Every row comes from one small tree of marks. The marks that hang from a mark follow it in brackets, in alphabetical order. Every link used is in the known rows. Which tree was each row made from?
Known rows:
E{T{M{U}}}: [  3.1 -49.1 -27.5  -0.7  -9.6   7.9   5.7  -1.3   2.6  20.4  15.9  16.7
  -2.6  17.8   6.0 -24.1 -27.0]
G{U}: [ -0.8 -15.4 -19.9  17.2 -16.6   0.9  -9.6  57.5  -9.6  -3.6  14.6  -4.2
  -6.7  27.6   4.2   2.9  -0.8]
E{T}: [ 14.4 -20.7   6.8   3.0 -14.5   7.2  -2.7 -31.4  17.1   6.9  13.7  11.9
  -8.7   1.9   3.9  -9.5 -27.3]
E{T{M{R U}}}: [ -7.6 -57.6 -34.2   3.9 -10.0  15.5  10.2   9.5  23.4  29.1  -6.9  20.9
   2.4   8.8   7.4  -1.1 -21.4]
G{R U}: [ -1.2 -21.5 -20.9  40.4 -15.5   2.0 -10.8  60.4  22.9 -15.8  36.2 -13.8
  10.1  53.1  -2.7  -2.3 -10.0]
E{T{M{R}}}: [ -5.0 -37.5 -24.8  10.5 -11.3  16.3  11.6  -1.7  39.6  20.6  -6.3  19.5
  -2.4 -16.8   5.8   8.9  -5.8]
E{T{M}}: [  6.1 -30.4 -19.8   8.3  -9.4   8.0   6.4 -14.6  14.7  11.6  17.7  16.9
  -7.0 -10.2   5.1 -12.5 -10.8]
M{R}: [-11.6  -7.0  -7.8   4.1  -1.6   7.8   4.0   9.6  22.8   8.0 -22.8   4.5
   4.4  -7.1   1.6  20.4   5.7]
U{E{T} R}: [ 15.4 -33.5   1.9 -24.8 -22.6   1.2  -6.8 -13.8  -2.7   3.4  38.4   9.6
  -5.2  12.1   9.4 -13.1 -52.1]
G{U{E{T} R}}: [ 15.4 -50.6 -17.5  -5.7 -38.5   2.8 -14.4  43.5 -16.4   0.4  54.6   5.6
 -11.5  41.1  13.6  -9.6 -54.9]
T{M{R U{E}}}: [-20.9 -45.3 -41.9  -7.7  -3.4   8.9  15.3  47.3  -9.0  19.2 -11.2   3.6
  11.4   8.6   5.0   2.7  -7.5]
V{G}: [ 11.2   5.4   9.6 -14.0   4.2  12.7  -3.3 -49.6   3.5   0.0  12.7  11.6
   3.7  -5.9  12.1   5.0  22.3]
M{U{E R}}: [ -1.0 -33.0  -9.2 -34.2  -8.9  -6.2  -5.3  27.6 -36.5   5.1  22.8  -3.0
   7.4  33.8   6.6 -14.6 -42.1]
V{M{R T U}}: [  4.7 -20.6  22.9 -46.1  -0.2  11.3  10.8  -8.2 -14.0  11.3  -0.8  11.2
 -12.3  40.0   5.8   1.4 -25.8]
U{E{T{M}} R}: [  7.5 -47.2 -23.0 -18.4 -18.4   2.9   2.8   5.1  -4.6   9.1  44.0  12.1
  -3.2  -3.7  10.6 -16.9 -36.8]
T{M}: [ -7.3 -11.1 -26.7   4.7   4.2   1.5   9.6  14.9  -0.8   4.9   4.7   4.2
   3.0 -13.3   1.2  -4.8  16.7]
U{E R}: [  2.1 -16.5  -3.7 -25.0  -9.1  -5.0  -4.7  16.8 -18.8  -3.7  25.8  -3.4
   3.3   8.0   5.8  -4.0 -24.0]
V{G M U{E{T} R}}: [ 54.6 -29.6  17.1 -30.0 -40.8  13.1 -37.1 -68.0  22.4  -7.3  49.9  22.8
 -21.4  25.0  23.3 -11.3  -8.7]
V{U}: [ 11.5  -0.3 -14.4  10.1 -14.1   6.9 -22.5  -6.7  24.7  -6.4 -12.5   7.5
  -3.2   9.7   5.8   7.1  32.3]
V{G U}: [ 22.7   5.9  -3.6  -0.6  -9.7  19.9 -27.2 -55.1  26.4  -5.4   2.3  18.6
  -0.1   4.8  18.9  12.9  54.8]

Which tree is each row?
[ 42.3 -29.7   7.5   0.2 -41.1   7.7 -27.7 -28.4  25.7  -6.7  20.2  11.0
 -29.4  26.5   7.1 -18.1 -19.6] -> V{M U{E{T}}}
[  5.0 -61.7 -44.7  40.8 -30.2  11.7  -1.5  57.9  20.2  -5.9  64.5  -2.5
   4.3  46.7   4.2 -21.0 -36.4] -> G{R U{E{T{M}}}}
[  1.6 -32.9   6.1 -66.6   2.9   6.2   8.2  -1.7 -61.2   4.8  38.7   7.4
   3.6  47.1  15.0 -14.4 -49.0] -> M{T U{E R}}
[ 12.6 -19.3  13.6 -20.9  -5.4  11.4  -4.5 -29.0  12.3  12.5  -4.3  10.9
  -3.1  21.7  10.0   7.3   3.1] -> V{G M{R U}}
[ 13.5 -51.4 -17.7  34.2 -34.9   9.6 -11.1  41.2  20.9 -10.2  60.5  -5.3
   0.0  59.1   3.2 -16.3 -51.4] -> G{R U{E{T}}}
[ 24.7 -10.8  20.6 -28.2  -3.5   3.4  -9.0 -40.3  -9.1   3.9  20.0   4.7
  -5.5  29.4   8.2 -15.3  -2.6] -> V{G M{U}}
[ -9.4 -44.8 -37.9 -28.3  -5.0  -2.9   4.6  43.3 -33.7  10.5  26.8   0.1
  10.5  22.1   7.4 -18.1 -25.1] -> T{M{U{E R}}}
[ 26.3 -14.5   8.7  22.3 -19.9   6.8 -21.3   9.5  25.6 -19.3  57.4  -7.3
  -1.7  57.3   4.7  -7.4   2.9] -> V{G{R U} M}
[ -4.3 -64.6 -48.9  21.3 -32.2  17.9   3.2  64.3  12.1  14.2  19.9  12.6
  -8.0  14.5  11.4   7.2 -19.6] -> G{U{E{T{M{R}}}}}
[ -3.5 -48.9 -29.7   2.1 -16.9  17.0  11.3   8.7  21.6  18.4   5.4  16.3
  -2.7 -13.4   7.8   3.2 -19.4] -> U{E{T{M{R}}}}
[ 23.8  -1.7  -4.3 -18.1 -13.5  14.4 -33.8 -48.9  25.2  -7.2  18.5  18.3
   2.9  12.0  22.9  14.8  41.5] -> V{G U{R}}
[ 22.5 -11.9  -7.1  14.0 -14.8  23.1 -24.2 -39.4  43.9 -19.7  32.1   4.7
  15.9  33.1  14.0   3.0  30.6] -> V{G{R} U{E}}
[ -0.9 -34.5 -23.3  32.1 -21.0   4.2  -6.8  70.7   3.3 -17.4  44.6 -19.0
   9.3  55.6  -1.1  -6.6 -23.7] -> G{R U{E}}
[ 11.6 -48.0  -4.8 -13.0 -17.9   5.4  -0.8  -8.1 -17.4  13.5  20.3   7.8
  -4.2  31.5   6.7 -24.3 -59.6] -> M{U{E{T}}}
[ 19.8 -14.5  12.9 -34.0 -19.0  18.1  -9.9 -18.1   6.1  -6.2   0.3  12.5
 -21.4  26.4  12.5  14.1   8.0] -> V{M{R T} U{E}}
[  1.6 -31.6 -21.7  -8.8 -24.8  -4.6 -12.6  73.6 -30.9  -6.5  40.7  -7.0
  -2.1  38.6   9.2  -0.8 -25.3] -> G{U{E R}}
[ 27.3 -16.5  37.6 -37.0   6.9  19.2   2.0 -66.8  -2.8  -9.0  56.7   9.4
   3.5  64.5  10.4 -20.2 -20.4] -> V{G{R} M{T U}}
[ 10.4 -25.9 -12.0  20.5 -16.9  16.0 -12.1  21.6   7.0 -17.1  57.8  -7.6
  13.3  51.8  11.7  -2.1  -2.2] -> V{G{R U{E}}}
[-10.9 -31.8   0.0 -46.6   4.1  19.2  18.5   0.7 -34.2  12.7  -0.7  11.9
   3.0  31.5  12.5   6.7 -32.7] -> M{R T U{E}}
[ 31.9  -1.9  21.0 -46.2 -16.3   6.2 -22.1 -29.6  -1.7 -12.4  29.8  14.5
 -21.4  35.4  13.3  -1.9   6.0] -> V{M{T} U{R}}
